Each row was made from one path, in order. Every step used is in the known rows, and no mark comes twice. Write each row's path.
Known rows:
J K Y: [  1   9  -8  -1  -3  10  -1  24   0 -15 -12  23   0  11  -8  -2 -14  11
 -26  20 -11 -12  -3   6   7]
J X R: [ -4   6   5  -8  -5  22 -23   3  -8 -14   3  14  -5   2  -1   2  10  15
 -21   3 -18  -8   1  -6  10]
R K J X: [-13   6  -4  -5  -2  18 -10  -2  -4  -4  -1  22  -2  -8 -12 -17 -15  18
 -22   6  -1   5  -2  11  15]
K R X Y: [ -7   9   9  -3  -3  16   7   7  14 -14  -2  21 -21   5 -11  -4  -2   3
 -26   5  -9  -3 -16   2  10]
K J X Y: [ -9  12   2 -12  -8  21  -6  -1  -3 -11   4  24 -17  -5  -9  -5   1  14
 -26   1  -7   5 -11  11  10]
U X R K: [ -2 -11   2 -20  15  32 -21  -6 -23 -10   9  26  -9  12  -5  -9  10  17
  -5   0 -13 -20  -7   3   8]
X R K F: [ -1  -1 -18 -14  10  19 -16  10  -4 -23   5  14   3  15 -10 -19  -8  11
 -14  16 -13 -15  -5  15   7]
K D: [-12 -14  -8  -3  11  31 -14  13   1  -4 -10  13   5   5   5 -10   8   1
 -26   7 -12  -7   2  14  -3]
X R K: [  2  -5  -4 -11  19  27 -20  -1 -18 -17  -4  17   0  12  -7  -9   1  16
  -6   8 -15 -16  -4   4  12]
K Y X: [ -5   6  10  -4 -12  12  -2  14  10 -14 -12  23 -12   3  -5   2 -28  11
 -34   7  -7  10  -6   3  16]
X Y: [ -5  -5  -2  -8   6  30  -9   5  -9 -14  -6  23 -11  13  -4   0   7   4
 -16   3 -19 -10 -11   8   6]
X J K: [  1   7 -18  -4   5  22 -14  12 -13 -20  -7  13  -6  13  -8   2  -1  11
  -9  14  -8 -19  -8  12   0]
J X Y K D: [ -6  -2 -16  -3  10  28  -7   5   0 -16   9  12  -5   0  -6  -7  15  18
  -9   9  -9   4  13   8   3]
R K D: [-12 -17 -14  -2  21  32 -14   8  -3  -6  -7  13   8   5  -1 -19   2  10
 -13  11  -5  -7   4  16   2]
J K: [ -1   2 -13  -3   4  17 -13  17  -8 -14 -11  14   5  15  -5  -5  -2   6
 -19  16 -15 -20   2   6   5]
K Y: [ -6  -1   3  -1  -4  19   0  16   1  -6 -15  31  -2   7  -2   2 -13   4
 -31   9 -18  -3  -8   7   9]
Y X J: [ -4   4   2  -6  -6  24 -14   2  -4 -18  -9  13 -17   5  -6   5 -13   9
 -16   1  -5   4 -13  10   8]
J X R K: [ -4   2  -2  -7   5  24 -24  -3 -12 -15   7  15  -2   2  -7  -7   4  23
  -8   8 -11  -7   4  -5  13]
J K D: [ -4  -4 -20  -4  13  23 -14  21  -1 -13  -7   5   7   9   0 -12   7   8
 -20  18  -6 -15   7  13  -5]
Y K: [ -2  -7 -12   2  10  21  -7   8 -11 -11 -12  22   7  12  -7  -4  -8   5
 -15   8 -26 -12   5  10  13]
Y X: [ -8  -2   6  -4  -6  19 -13   5   1 -12 -11  13  -7   6  -2  -4 -15   5
 -28   1 -11   1  -2   4  14]
Y K J X U: [ -6   4   4  -8  -7  11  -6   1  -4   8   5  16 -11  -5 -13  -9 -24  16
 -28   3  -9   6  13   4  19]
R X: [-12  -2   5   1  -8  13 -11   9   5  -7  -5  20  -4  16  -1  -5 -13  -5
 -31   3  -8 -11  -3   1  15]
X J K R: [  2  15 -12  -2   6  22   2  14  -1 -18 -12  10 -10  -2 -14   1   0  15
 -13  19 -10 -12 -14  12  -4]

Write each row's path:
[ -3  12   4  -5 -12  18  -3  10   4 -20  -9  22 -22   1  -8   8 -25  15
 -23   6  -1  11 -18  10   9] => K Y X J
[-12  -7  16  -5 -12  11 -13   6   7   8   2  14 -15  17  -1  -4 -20  -4
 -33  -2  -5  -9   6  -6  16] => R X U
[  5  11   1 -18   9  16 -17  -5 -10 -25  -1  13 -12  -2 -14 -16 -22  26
 -15   4   1   4 -12  11  21] => Y X R K J
[ -6   6 -22  -3  -7  14  -2  12   7 -21  14  17  -5   6 -15  -9  -5  10
 -16  14 -17  -2   5  13   8] => J X Y K F
[-10 -10   2 -13  -1  36 -13  -1 -17  -3   2  29 -18  11  -3   4  10   5
 -13  -4 -12 -13 -18  11  -2] => U X J
[ -8  -6  18 -10  -9  16 -17   3   4   2  -5   7 -17   8  -2  -2 -22   7
 -30  -2  -7   3   5  -3  16] => Y X U
[-11  -7 -20  -4   4  19  -9  15   3 -12  -2  17   9  14 -10 -20 -17   2
 -21  16 -11 -10  -2  20   6] => R K F
[ -2  15   5 -15  -6  18 -18   1  -8 -13   4  18 -10  -5  -6  -4  -1  18
 -29   3 -10  -1  -7   4  12] => K J X R
[ -3   4 -19  -3  -3   5   0  14  11 -25  13  18  -7  21 -15 -13 -18  -1
 -20  13  -8  -8  -2  14  13] => R X Y K F
[  1  -6 -13  -4  15  26  -4   3 -14 -19  -5  23  -5  14 -11  -2   2   9
  -7   7 -23 -11  -1  10  12] => X Y K
[ -6   7 -14  -9  -4  16 -20   9   2 -21  15  11   0   5 -11 -15  -5  18
 -16  14  -9  -6   3   7   9] => J X R K F
[ -4  16  -1   3  -5   3   3  18  15 -13  -7  11  -6   4 -12  -9 -14   6
 -29  18  -5 -12  -3   0   9] => J K R X
[  3   1   1 -12   9  21 -22  -3 -10 -25  -2   9  -8   7  -8  -9 -13  22
  -9   5  -6  -4  -3   1  18] => Y X R K
[ -5  -6 -18 -15  11  33 -18  12 -12 -10   8  12 -14   8  -2  -6  19  15
  -8  11   4 -17  -6  16 -15] => U X J K D
[  0  -3   3 -27  15  27 -16  -9 -23  -9   9  29 -14   4 -11 -17   0  20
 -13  -1  -5 -13 -17  13  10] => U X R K J
[ -6   9  -8  -2  -3  14  -4   4  -4  -6  -1  23   2  -7 -13 -10 -16  15
 -25   7 -13   5   5  12  16] => Y K J X
[  4   2 -12 -12  15  22   2   1 -13 -18  -4  26  -9   7 -16  -8  -8  12
 -13   6 -16  -4 -11  20  14] => X Y K J
[ -7  -4  -4   0   5  18   0  11  -3  -9 -12  30   0   6  -8  -8 -20  14
 -19  13 -10  -3  -5   9  13] => R K Y
[ -5   2  22  -9 -16  10  -4  11  12   1  -7  16 -23   5  -4   3 -33  11
 -36   3  -4  10   1  -3  18] => K Y X U
[  2  11   9  -9 -13   0  -5  18  10  -9  -3   9 -20   8  -9   0 -34  18
 -30  14   2   1   6  -6  16] => J K Y X U
[ -5 -17  -5 -22  24  36 -23  -1 -16  -8  12  17  -7   7   0 -16  21  19
  -6   3  -4 -14  -1   9  -2] => U X R K D
[ -2   0 -11 -13   1  27 -15   7 -20 -11   5  21 -15  13  -7   1  10  12
  -7   7  -5 -22 -11  11  -6] => U X J K
[ -9   0   4  -5  -2  17  -9   4   1 -16   3  22 -16  19  -5  -2  -3  -1
 -22   1  -6 -10 -10   2  13] => R X Y
[-13   9   3  -5 -13  16 -11   4  -1  -2  -3  22  -4  -7  -6  -8 -11  10
 -35   3  -9   5  -4   9  11] => K J X
[ -8  11   6   2  -6  17   4   6  10 -11  -6  17 -19   0 -11   1 -10   4
 -24   6  -4  -1 -19   6   6] => K R X J
[ -1  10  -8   0   6  15   4  18   5 -12 -16  12   2  -1 -12  -7  -3  10
 -24  20 -18 -14  -4   7   2] => J K R
[ -1   0  -6   4  12  21  10  10   1  -9 -17  20   3  -2 -14  -6  -8   8
 -20  13 -28  -4   0  10  10] => Y K R
[  3   3  -5 -17  19  22 -16  -4 -19 -18  -3  20  -4   4 -12 -16  -9  20
 -14   7  -8  -9 -12  14  15] => X R K J
